Each row was made from one small tree. Brackets hold a mark, then the marks that hang from it, in the order of their numbers. Every link used is in the known rows. Write each row's tree.
Known rows:
{j371 j114 {j750 {j604 j17 j883} j716}}: [  2.3 -14.6  11.4  -0.9   0.0  17.5  -8.4  -9.5  -0.8 -15.1 -23.3  35.2
  -0.4  13.2  -4.9  20.1  22.5  -3.0  -6.7  15.0  -1.1   8.4  45.1  -8.0
 -10.1  18.5]
{j716 {j750 j371}}: [ -3.0 -47.5  16.2  -5.5 -11.0  22.3  14.1  -8.2  -6.1 -13.7  -0.1  18.5
 -15.8 -21.9  -7.8  -9.2  18.8   9.2  17.5 -16.6   9.9   9.0  -3.7  16.8
   1.5   3.0]
{j17 {j604 j521 j750}}: [-15.0  19.6  -3.5  13.3 -10.9   5.2  -4.6  -7.6  -7.6 -11.3  -5.7   0.3
 -13.0   9.6 -12.1 -10.7   7.5  27.0   8.9   6.1  -0.7   8.7   0.7  13.5
  -5.5   9.2]
{j521 j17 {j604 j750 j883}}: [  1.3  30.8  -3.0  15.3 -11.7  24.4 -22.5  -9.8   7.6 -25.0 -14.6  -2.4
  -1.5  -9.6   4.3 -28.8   4.7  10.4  18.4  15.0  -6.9   8.3 -10.9  14.4
   3.2  11.1]
{j883 {j604 j17 {j750 j716}}}: [ -9.8 -25.8  -3.1  12.4 -10.7 -18.7   3.4  -2.9  -7.6  -0.8 -10.2  17.4
 -12.7   8.6  -7.4 -12.2  12.2   9.6  37.6   4.5   1.5  15.3  30.5  15.5
   0.7  -2.8]
{j521 j17 {j114 j371} {j604 j750}}: [  6.3  50.3 -10.7   3.2 -11.0  15.2 -42.1  -8.7   7.9 -11.3  -5.6  -8.0
  -6.2  11.3  -1.7 -38.2   6.4   6.0 -14.7  23.6  -6.8   4.6 -22.7  -7.4
   4.1   8.4]
{j716 j750}: [ -6.5 -35.3  11.8  -0.8 -13.8  18.8   3.7 -11.4  -5.1 -10.4  -3.0  15.6
 -19.0  -8.1  -6.1  -4.1  17.4  15.9  26.7 -10.4  12.4  10.2  16.8  21.5
  -2.6   6.9]
{j716 {j750 {j371 j114} j604}}: [  0.7 -55.4  22.4 -13.3  -6.5  30.3  18.1  -0.8   1.2  -9.7   1.4  28.5
 -10.8 -13.7  -6.7 -18.4  20.2   5.9  10.8  -8.2  16.3   8.0 -11.0  15.5
   4.0   5.0]
{j604 j17 {j750 j716} j883}: [-11.0   4.8  -3.8  26.8  -8.1  -7.5  -0.4  -9.2  -2.3 -14.0 -26.1  -1.4
   0.4 -13.1   7.6   1.9  17.9  23.8  27.5  -7.7 -14.5  10.9   4.4   9.7
  -9.4  16.8]
{j883 {j604 j521}}: [-16.4 -16.9  -1.3   6.4  -7.9 -15.7   8.0   2.2   8.4   1.1  -4.6  24.7
 -15.4  10.2 -13.8 -12.8 -10.0  -5.6  25.7  14.4   1.1  11.4  24.9  13.7
  10.4 -10.4]
{j604 j17 j521 {j750 j371} j883}: [-21.2  17.8  -7.0  31.5  -3.2 -13.3   0.6   4.6  19.1 -14.4 -23.2  -3.6
   5.8 -19.8  -0.1 -18.6  -2.3  20.2  12.9   4.1 -23.5   8.0 -36.3   8.0
  19.8  -9.8]
{j114 j371}: [ -2.8   3.2   2.5  -4.6  -4.0   3.5  -4.5 -16.5  -3.5  -9.4 -10.8  12.9
 -13.2  -0.9  -2.5  11.2  12.2   7.1 -13.0   8.8   4.6   4.8  33.2  -4.2
  -8.7  21.8]
{j883 {j604 j17 j750}}: [-14.0 -15.7  -4.2  14.1 -10.8 -18.5  -3.9  -0.8  -2.8  -4.4 -10.4  15.6
 -14.3  12.2  -7.3 -19.2   6.7  10.8  35.4   8.6   4.3  16.5  25.5  17.1
   7.4  -8.4]
{j521 j17 {j114 j371} j604}: [  6.8  40.0  -6.5  -3.5  -8.4  15.7 -33.3  -5.1  15.1  -4.6  -6.1   0.7
  -6.0  17.2  -3.3 -33.8   0.4  -5.8 -14.9  29.1  -9.8   3.2 -16.9  -9.9
  -1.7   7.2]
{j521 {j114 j371} {j604 j17 j883}}: [-13.2  45.9  -8.0   6.6  -1.9   0.4 -23.9  -5.7  10.3   2.6 -13.2  -1.6
   1.5  20.0  -0.4 -22.0  -3.8   3.4  -3.6  21.4 -16.9   6.9 -25.9 -10.6
  -6.4  15.8]
{j883 {j604 j17 j521}}: [-19.3 -18.2  -4.4  12.1  -6.8 -24.4   5.6   8.5  14.8   8.1 -10.6  22.4
 -11.1  19.3 -13.4 -19.1  -8.7  -0.4  33.2  22.6  -5.3  12.4  21.4  14.9
  13.4 -20.0]
{j750 {j604 j17 j521 j883}}: [-14.0 -13.8   7.4  10.5  -1.2   0.8  20.8   9.9  26.6   3.4 -15.5  17.5
   3.2   9.6  -3.7 -22.4   0.6  12.7  26.2  18.8 -12.1  11.4 -12.3  17.3
   4.8  -0.1]
{j114 {j371 {j750 {j604 j17 j883} j716}}}: [ -4.9  -6.2   5.3  -5.0  -1.0  15.1  -2.3 -20.3  -8.6  -7.4 -15.4  18.6
  -1.9   5.2  -6.2  17.6  28.0   7.8 -11.2  14.1  -3.9   8.6  38.3  -2.7
 -12.3  23.3]
{j17 {j604 j883}}: [-17.9  15.8   3.4   8.7  -7.1  13.8   4.6 -11.0  -6.3 -14.4 -12.7   7.1
  -9.4   7.2  -3.2  -0.3   4.4  10.1  10.0  -1.2  -3.3   9.4   3.3  10.5
 -25.4  23.7]
{j750 j371 {j604 j521}}: [  3.4 -43.8  18.7  -8.3  -0.9  12.6  37.0   9.3  15.5  -3.3   0.4  27.5
  -3.3 -12.7 -12.8 -25.5   7.8   1.2   4.7   5.9  -3.3   8.9 -24.6   8.2
  10.8  -1.7]
{j371 j114}: [  5.4  -1.0   7.4  -0.1  -4.1   1.8 -12.1  -4.2   6.4 -18.6 -16.7  27.3
 -16.7   4.3   0.3  10.7   0.4  -3.9  -9.5   7.5  11.0   2.7  38.0 -10.8
  -4.7  16.3]
{j17 {j604 {j750 {j371 j114}}}}: [ -4.9   8.2   3.8   4.4  -8.5  13.6  -4.0  -9.7 -15.6 -20.8  -6.3   7.8
 -13.7   0.3  -7.5  -7.9  15.2  17.6  -4.1  -4.2   6.7   8.0  -0.7   3.7
 -13.0  17.5]
{j17 {j604 j750}}: [ -9.0  12.2   0.7   8.6 -12.1  10.9  -5.3 -13.5 -17.6 -16.9  -6.0   2.6
 -16.0   8.0  -7.8  -6.8  16.6  26.3  10.8  -2.8   6.2  11.2  10.7  13.0
 -16.8  19.5]
{j371 j114 {j750 j716}}: [  9.1  -9.2   8.5  -3.1  -4.6  13.5 -19.5 -18.4 -11.9 -23.2 -19.6  33.8
 -12.8   6.1  -8.5  35.2  21.1  -6.3 -17.4   7.3   4.7   5.2  68.0 -16.1
 -11.1  20.7]

Write each row's tree:
[ -9.3  -7.3  -3.9   9.9  -8.2  -9.6  -4.9   5.3  10.7 -11.7  -6.5  19.0
 -11.3  -4.1  -9.8 -25.3  -5.7  -6.4  10.3  13.2   1.7   8.1   3.7   8.9
  21.8 -17.5]	{j883 {j604 {j521 j17} {j750 {j371 j114}}}}
[-14.9  -3.6   4.5  10.4  -1.5  -3.4  14.4  12.7  30.1   6.9 -13.6  14.5
   2.5  15.9  -4.4 -28.2  -3.0   8.1  19.0  18.2 -15.4  11.1 -25.7  10.1
   3.8  -2.3]	{j750 {j604 j17 {j521 j114} j883}}
[ -2.8  53.8  -8.1   3.2  -6.0  17.8 -32.5  -6.2  19.3  -9.1 -12.0  -3.2
   0.6   9.9   2.8 -31.0  -5.8 -10.7 -14.5  25.4 -15.8   2.6 -29.9  -9.6
  -4.2  12.4]	{j521 j17 {j114 j371} {j604 j883}}
[ -7.2   6.7   0.7  18.9  -9.7   4.8   2.9 -18.1 -11.7 -23.9 -17.4   1.9
  -5.6 -25.7   6.9  11.0  15.8  16.1  17.0 -19.3  -5.4   9.5   8.6   8.0
 -13.9  29.5]	{j604 {j750 j716} j883}
[ 10.8 -23.8  14.8  -9.4  -2.5  21.7  -7.4 -12.9  -8.3 -16.9 -15.0  39.4
  -8.2  11.5  -9.8  22.8  25.8  -4.1 -12.7  11.9   7.7   7.9  56.2  -9.3
  -9.7  21.1]	{j371 j114 {j750 j604 j716}}
[ -5.7 -33.9   9.5   6.3  -1.7   1.7  35.5   5.8  16.1  11.2 -14.7  20.6
   6.6   1.2  -3.5  -8.0  12.3   9.9  30.0  10.4 -17.6   8.8  -4.1  14.2
  -8.1  11.7]	{j750 {j604 j17 j521 j883} j716}
[  1.9  11.1  -0.7   9.0 -14.0  16.9 -13.6  -6.3   2.7 -20.4 -12.3   3.3
 -12.9   4.6  -3.1 -19.1  13.2  12.1   8.1  10.0  -0.1   7.9   9.2  13.1
  -9.8   4.6]	{j521 {j17 {j604 j750}}}
[-17.4  51.5 -13.4  29.4  -9.7  -4.0 -22.5   0.7  26.2 -19.6 -18.3 -10.3
  -1.8 -10.1   2.6 -23.4 -11.7   7.1  -1.2   5.7 -19.5   4.7 -36.2   2.9
  13.3  -4.5]	{j604 {j521 j17 j114} j750 j883}
[ -6.3  10.3  -3.1  21.6  -7.0   6.0   6.7  -3.1  13.5 -22.4 -17.3  -1.2
   4.4 -39.2   1.8 -10.0   3.2   4.6   2.2  -5.2 -21.5   2.3 -31.0   6.2
   9.7   2.8]	{j604 {j521 j17} {j750 j371 j716} j883}
[-17.9 -21.2  10.2  -1.9  -7.6  21.7  10.1  -3.8   9.8   0.0  -1.3  12.9
  -6.5  -2.2  -5.8 -19.0  10.1  13.1  16.8  -0.2   4.6   8.4 -19.7  21.4
   3.8   5.8]	{j716 {j750 {j604 {j521 {j114 j371}} j883}}}
[ -4.2  -3.5   4.9  -6.2  -2.1  13.5  -9.8 -17.8  -5.6  -9.0 -12.8  18.7
  -6.6  12.7  -9.3   9.5  25.7  11.3 -12.8  20.3   1.9  10.2  40.7  -1.2
  -4.6  15.2]	{j114 {j371 {j750 {j604 j17}}}}
[  9.2  -3.1  -0.7  11.0  -8.1   2.6  -2.4   0.6  10.6 -18.3 -11.9   9.1
  -4.6 -26.1  -4.5 -10.9   9.2   5.6  -9.4   3.9  -9.3  -0.6  -8.1  -2.7
  15.9  -3.0]	{j604 {j521 j17} {j750 {j371 j114} j716}}
[ -1.1 -56.3  20.2  -9.2  -5.7  23.7  16.7   3.7   5.5  -5.1  -2.8  26.8
  -7.8  -7.6  -6.3 -22.8  21.2   9.6  16.2  -3.0  11.8   8.8 -13.1  16.7
   6.6  -1.0]	{j716 {j750 {j371 j114} {j604 j17}}}
[-15.4  -4.4  -5.0   9.4  -9.0 -17.4  -0.1   3.8   4.4  -4.6  -0.1  14.5
 -13.9   0.8 -13.9 -26.1  -6.8  -3.3  12.5   3.9  -1.4  11.6  -8.7   5.6
  17.5 -14.4]	{j883 {j604 {j521 j114} {j750 j371}}}
[ 17.4 -71.9  25.3 -17.2  -2.6  19.5  50.8  -0.3  -5.3  -1.5   0.8  32.8
  -3.1 -21.6  -8.1  -7.6  28.5  -2.3  10.3 -11.0  -2.1   9.0  -5.9   4.3
 -14.4  20.2]	{j750 j371 j604 j716}
[  6.6 -27.6   3.1  12.6  -8.7  -6.7   8.8  -4.8  -9.0 -10.9 -14.9   7.1
  -5.7 -16.8  -2.8  -6.9  28.3  23.0  17.8  -8.2  -8.5  10.5   3.1   3.4
  -1.7   5.6]	{j604 j17 {j750 j371 j716}}
[ -1.6   0.6   5.4  12.6  -4.5   8.5   5.5 -12.8  -9.2 -29.6 -17.8   9.4
  -2.2 -37.5   7.8   9.6  13.4   3.8  -4.0 -22.0  -4.5   4.6  -7.7  -5.0
  -8.4  27.5]	{j604 {j750 {j371 j114} j716} j883}
[-11.5 -38.4  10.7  -0.4 -10.2  13.6  10.6   4.3  12.5   6.7  -1.0  15.8
  -9.4   9.2 -10.3 -28.1  14.0  19.6  30.6   4.8   3.8  11.3 -12.8  24.9
   7.9  -7.6]	{j716 {j750 {j604 j17 {j521 j114}}}}
[ 15.8  20.2  -2.8   2.9 -12.8  16.5 -21.7  -2.9   4.7 -12.5  -2.8  -1.1
  -5.1  -2.8  -4.0 -40.2   9.9  -0.6  -1.1   9.2 -12.3   5.9 -34.5  -5.5
   0.7   5.4]	{j521 j17 j114 {j604 {j750 j371 j716}}}
[ -3.0  -2.7   6.4  -8.8  -2.8  17.7  -8.5 -20.7  -8.5 -12.3  -9.9  19.9
  -8.8   8.1  -9.9  12.3  24.4   8.4 -17.1  16.1   5.2   9.4  42.7  -1.5
  -5.8  19.6]	{j114 {j371 {j750 j604}}}
[-10.1 -40.4  18.4  -5.4  -4.1  27.3  19.5   2.3  11.6  -8.8  -2.3  24.2
  -3.9 -18.3  -5.5 -19.3   9.3   3.7   9.7  -5.5   7.1   5.8 -27.0  16.8
  10.5   1.5]	{j716 {j750 {j371 j114} {j604 j521 j883}}}
[ -5.0  25.5  -7.6   6.6  -6.8  -5.6 -15.8   3.6  28.7  -2.2 -10.8   5.6
  -9.2   9.3  -7.6 -17.3  -9.2  -4.1 -14.6  23.4 -14.3   0.9  -7.4  -6.5
  10.0  -8.8]	{j604 {j521 j17 {j114 j371}}}
[  5.0  -9.5  13.3  -6.4  -2.0  21.5 -17.3  -9.9  -0.7 -22.2 -15.5  37.3
 -10.5  17.1 -10.1  12.6  17.8  -2.4 -15.3  17.7  11.7   9.7  50.5  -7.1
  -0.7  12.7]	{j371 j114 {j750 j604}}
[ 12.0 -18.9   7.8   3.3  -7.8   5.6   4.0 -11.3 -14.8 -23.3  -9.3  14.8
 -11.5 -27.1  -1.2   6.1  22.7   9.9  -4.2 -16.3   4.5   5.2  11.4  -5.6
  -3.8  20.3]	{j604 {j750 {j371 j114} j716}}
[-12.0 -46.7  18.3  -4.0  -6.5  27.3  27.6   0.2   8.4  -6.5   0.3  19.4
  -4.4 -21.0  -7.7 -22.8  12.6   9.0  20.9  -9.0   3.6   9.3 -30.8  24.5
   8.8  -0.3]	{j716 {j750 j371 {j604 j521 j883}}}
[  4.8 -18.8   9.7  -2.1  -0.6  11.7  -8.3  -4.9   3.7  -8.3 -18.9  36.5
  -2.9  18.4 -12.3  15.6  20.5   0.5  -8.7  23.4  -1.5   6.8  47.2  -7.8
   0.2   7.8]	{j371 j114 {j750 {j604 j17 j521} j716}}
[ -8.0   9.9   2.4  -2.7  -1.8  18.9 -12.0 -16.6   3.9 -13.2 -14.1  15.7
  -2.9   4.9  -7.4   6.4  16.7   3.8 -18.9  22.8  -3.4   6.8  28.0   0.2
  -0.4  12.7]	{j114 {j371 {j750 {j604 {j521 j17} j883}}}}
[ -1.0 -41.0  16.2  -6.9  -8.7  21.9   6.1  -6.2  -2.9 -16.3  -3.4  23.1
 -15.4 -19.5  -5.5  -5.7  15.0   3.4   6.3 -12.9  13.8   5.3   0.3   8.6
   3.6   4.6]	{j716 {j750 {j371 j114}}}
[ -0.4 -51.1  16.0  -0.7   2.2   6.9  49.9  10.1  15.7   6.6 -10.9  24.4
  11.1 -19.3  -5.5 -15.1  14.6   0.0  16.2   1.7 -21.7   7.4 -32.6   7.2
  -2.4   6.0]	{j750 j371 {j604 j17 j521 j883} j716}
[  0.3   8.7  -1.2  12.7 -10.3   4.7 -14.7  -8.1  -5.3  -9.2 -10.2   3.5
  -7.2   7.3  -4.9 -22.7  13.2  28.8  28.8  15.3  -1.8  12.9   6.4  12.7
   4.1   9.3]	{j521 {j604 j17 j750}}
[  2.3  -6.8   1.2  14.5  -6.0  -7.6  -9.9   0.1   1.1 -18.8 -18.4   9.8
  -7.9  -8.5  -0.8 -13.2  16.9  19.2   3.8   1.4  -0.9   8.7   1.3  -1.9
   9.3  -1.1]	{j604 j17 {j750 {j371 j114}}}
[-16.6  36.7  -7.5  19.8  -5.9  -3.5 -10.0   5.9  36.4 -10.3 -19.0   2.3
  -1.5  -1.2   0.2 -17.3 -20.2 -10.0  -1.0  13.8 -23.9   2.8 -28.1  -1.1
   5.7  -5.7]	{j604 {j521 j17 j114} j883}
[ -2.6  20.3  -7.1   5.2  -7.1  -1.9 -16.6  -1.8  21.2  -2.8 -11.7   7.9
  -7.4   9.0 -10.5  -7.3  -0.8  -4.9 -16.6  22.7 -17.0   1.5   3.7  -8.7
   6.4  -6.3]	{j604 {j521 j17 {j114 {j371 {j750 j716}}}}}
[  2.1 -23.8  10.0  -3.5  -6.9  15.2   5.3 -11.3  -4.8  -5.8  -7.2  26.3
  -7.1  11.2 -17.8   8.4  23.9   4.7   3.8  10.0  -6.6  12.6  32.3   2.3
  -6.2   9.5]	{j371 {j750 {j604 {j521 j114}} j716}}
[ -4.4  13.4   1.3   8.8 -10.4  18.7  -6.9  -4.7  10.8 -18.7 -16.9   6.6
  -8.2   3.9   0.0 -14.3   4.6   0.4   7.8  10.9  -6.6   6.6   4.2  11.5
 -15.7   7.7]	{j521 {j17 {j604 j883}}}
[  2.2  17.6  -9.4  16.8 -13.6  -6.5 -13.4  -0.4  12.8  -8.5  -9.2  -2.6
  -9.0  -5.8  -6.2 -17.0   5.2  11.2   1.3   5.5 -14.6   3.6 -11.1  -0.1
   9.2  -3.5]	{j604 {j521 j17 j114} {j750 j716}}
